Each row was made from one walk, in order. Every step used is in the known rows, and no mark comes twice. Write each row's walk.
Known rows:
Q > E > T > X: [ -5   6   7 -11 -13 -24 -57   9 -17 -28  22 -17   6  -9 -17  43  10 -46
  12 -27 -19  -8   7  -4   9  -5]
A > J > E > Q: [ -2   8   8   3  52 -17  28 -43  -8  27  -6 -30  31  11  23 -60  27  10
 -17  -1   9 -52  -7  11  -1 -10]
N > X > T > E > S > A: [ -3 -22  18  51 -20  33 -20   7 -16 -12  -8  63 -13   2  10  57  -1  30
  -1  30 -20  11  20 -10  19  -3]
A > J > E: [  1  17  -3  18  61 -23  52 -26  15  12 -10 -33  16 -11  13 -81  22  41
  -4  -6   2  -2  -6  11  -9 -14]
J > A: [ -6   4  17  27  30 -11  24  38  34  23  -5  -3  -8 -26 -12 -76  -8 -26
   4  14  -8   7  -1   5  -1  -4]
S > A > J > E > Q > X: [ 21   9  17   0  25 -11  35 -35  -5  17   6  -1  26  13  28   9  10   5
   1   1  27   4  -2  -4 -14 -21]
N > X: [ -9  10   3   5  36   6  33  23  25  -6   1  -3 -17  11   4 -50 -21   3
   1   6 -12 -10  -6   2   4  -2]
Q > E: [-12   1   2   3  27  -5 -15  10   4 -13  13   7 -27 -10 -16 -54   4 -24
   8  -9  -6  51  18  -5  -3  -3]
J > E > T > X > N > G: [  3  16  -6 -13 -19 -28  10 -25  -2  -1   8 -56 -12 -11  33  39 -11  17
   9 -27  -6 -33 -34  18  -4   1]
J > E > T > X > N: [ -7  13 -17  -5 -12 -17 -19  -7  -2   4   1 -70   0 -10   2  38   9 -21
   4 -31 -13 -41 -26  14 -14  -7]
T > X > Q > E > S > A > J: [ 11   0   1 -17 -52   2  -9  -9 -22 -13   2  77  23   6   0  70  10 -20
   0  13  11  44  27 -11  -1   7]
N > X > T > E: [ -2 -18 -11  47  34  20 -22  11  -9 -17  -7  27 -11   4  -7   4 -10  43
  -1  17 -31 -25 -20  -4   2   2]
T > E: [-20  12  -5  44  31  -4 -20  16  -6 -12   4 -35 -14  10  -7 -63   8  12
   9 -10 -24  12   4  -8   3  -2]
E > Q: [-19  -2   8  -3  21  12 -14  15   5  26  -4 -28  -1  21 -13 -65  10 -38
 -16   7  -1 -33   6   2  17   4]
Q > E > T > X > N: [ -6  -1 -11 -32 -23 -11 -45   9 -13 -15  16 -28 -11  -7  -4  65   2 -49
   6 -35  -9 -10  -5  -6 -11   5]
N > X > Q: [ -5  -8 -18  -9  12  21   8  17  12   0 -12  23  -9  14  -3 -37 -35   1
  -6  18  -4 -33 -27   7   1  11]
S > A > J: [ 15  18  14  10  30   7  62   7  37  20 -16   3  -6   4  -5 -42  11  26
  -4   6  11  54  31 -10   5  -8]
E > T > X > N > G > D: [  1  -1  -1 -36 -38   2   1   5   1 -10  11 -97  14   9  -8  63 -16  10
  -2 -26  -4 -89 -11   3   6  18]
N > G: [ -5  11   7   4  21  -4  36  14  29   3  -1 -13 -28  -1   3 -83 -15  34
   3   8  -3  27   0   5  17   8]
N > G > D: [ -5   0  13   0   8   8  34   9  17  -6   7 -65  -5   5 -20 -57 -13  36
  -2  -2  -1 -36  11   4  15  11]
S > A: [  1  15  13  20   7  14  21  28  36  16  -8   0 -39   3 -27 -47  -1 -13
   5   4   1  65  34  -7   9  -8]
T > X > Q > E > S: [-19 -10 -17 -13 -56   1 -60  17 -31 -21  11  44  11   2 -19  29   5 -49
   1  10  -6   5   3   0  -1  13]

Write each row's walk:
[  9 -26   6  39 -19  22  -9   7 -18  -5 -10  50  42  -8   5  59  23  66
  -1  25   5  31  12 -21   3  -6] : Q > X > T > E > S > A > J
[  0   0  34  -3  -5  -2  26 -14  -2  -2   2  45   1 -10  20   1  23   4
  -2   3  16  71  55 -15   9  -8] : Q > E > S > A > J
[-11  18 -33  -9  -4   6  10  43  22   5  -1 -31 -25  14 -25  -4  -2 -24
   0  -6  -9   8 -15  -1 -20   9] : T > X > N
[  5   2   1 -41 -27 -23 -20 -11 -10 -22  22 -10 -23 -10  22  65 -19 -11
  12 -30  -5   3 -11  -2   0  12] : Q > E > T > X > N > G
[ 30   6  11 -28  12  -8  71 -52  -2  25   5   6  -3  12  66  32 -19  40
   1  -1  41  12 -21  -1 -25  -4] : S > A > J > E > Q > X > N > G
[-10 -20 -18  54  24  20 -45  20  -8  -3 -14   4  -7  -7 -34 -30  17  35
  -3  13 -27   2  -4  -4   6   3] : X > T > E
[ 15  14  24  11  34  -9  39 -47   1  32  -7  -4   8  13  23 -23  22   0
 -10   3  17   1  19   4   1 -18] : S > A > J > E > Q
[ -5   7 -38  -1 -21   8 -26  38   8  -1  -8   5   3  16 -44 -16  -7 -28
  -2  13 -11 -10 -21   5  -2  14] : T > X > Q
[ -1 -38 -14  -1   6  34 -43  34   0  22 -10  15  24   4 -36   2   6 -12
 -16  30   8 -42 -23  -1   4   5] : E > Q > X > T
[  1 -10 -11 -31  -8  17  40  20  16  -8  13 -69  -3   8  -1  -3 -36  39
   3 -11  21 -31 -22  -5 -21  16] : Q > X > N > G > D
[ -2  -4  -1  -7 -74   9 -49  13 -23 -17  11  71 -11   4 -21  67  -2 -58
   8  13   1  56  28  -8   1   7] : T > X > Q > E > S > A
[ -7 -16 -18 -11   2   7 -40   4  -8  -6  -2  35 -21  -7 -23 -43  -9 -28
   2   1   2  22  -2   1  -5  11] : X > Q > E
[  1 -15 -12 -18  15   7 -18  -5 -12 -23   7  55 -23   5   3  -8 -36 -19
   5   6  -2  -3 -14   1 -11   8] : N > X > Q > E
[  0   8  -6 -29 -27 -10   7  12  12   1   3 -43 -11   1  16  37 -18  10
   1 -18  -7 -31 -21   5   9  14] : E > T > X > N > G
[ 24  28  17  12  -1 -31  22 -33   4   0  -1 -30  25  -6  12  54  23  11
   7 -19  -4  -4   9   4   4 -23] : S > A > J > E > T > X
[ 29  11  -4  -2 -24 -17  -3 -39  -9   7 -14   2  35  -4   6  66   8   9
   1 -10   3 -27  -9   9   2 -10] : S > A > J > E > T > X > Q
[  4 -17  13 -18 -30  14   0 -20 -14   6 -11  71  10  -9  12  14  10   0
  -8  14  24  49  35  -9   8   6] : X > Q > E > S > A > J
[ 12 -16  20 -24 -18  12  23 -31 -17 -12  -4  98   7   4  40  50 -17   8
  -5  19  19  21  22  -8   3   4] : N > X > Q > E > S > A > J
[  0   0 -30 -12 -18  -5 -50  18 -16 -25  12  38  -8   8 -36  11 -10 -47
   9   1 -10  17 -10  -1 -14  12] : T > X > Q > E
[-15  12  25  34 -21   0  15  -8   7  16  -3  -8 -20 -14   7 -29  20  -7
   4   6   3  49  34   8  10 -19] : J > E > S > A
[  0 -28   5 -32  -5   2 -50 -19 -22 -22   4  30   4  -8  18  34 -31 -21
   1 -12  -5 -53 -15   4  11   6] : N > X > Q > E > T
[  1 -29 -24  13  10  27 -19  50  22   5 -14  14   9 -17 -49 -21   2  21
  -4  24   2  12 -22  -1  -4   1] : Q > X > T
[ 22  23   1  -9 -10 -17  33 -34   6  13  -8 -36  12  -5  23  78  15   9
   2 -29   6  -6  -3   3 -15 -13] : S > A > J > E > T > X > N
[ -9   1  -2   4  21 -12 -17  -8 -13   9  14 -34  17   8   8 -28   3 -25
   3  -3   8 -35 -25   8 -12 -13] : J > E > Q > X
[-19   6  10  15  22 -15  43 -28  -1  13 -11 -28  36 -15  28 -64  36  38
 -12   4   8 -13   8  13   5 -11] : A > J > E > S
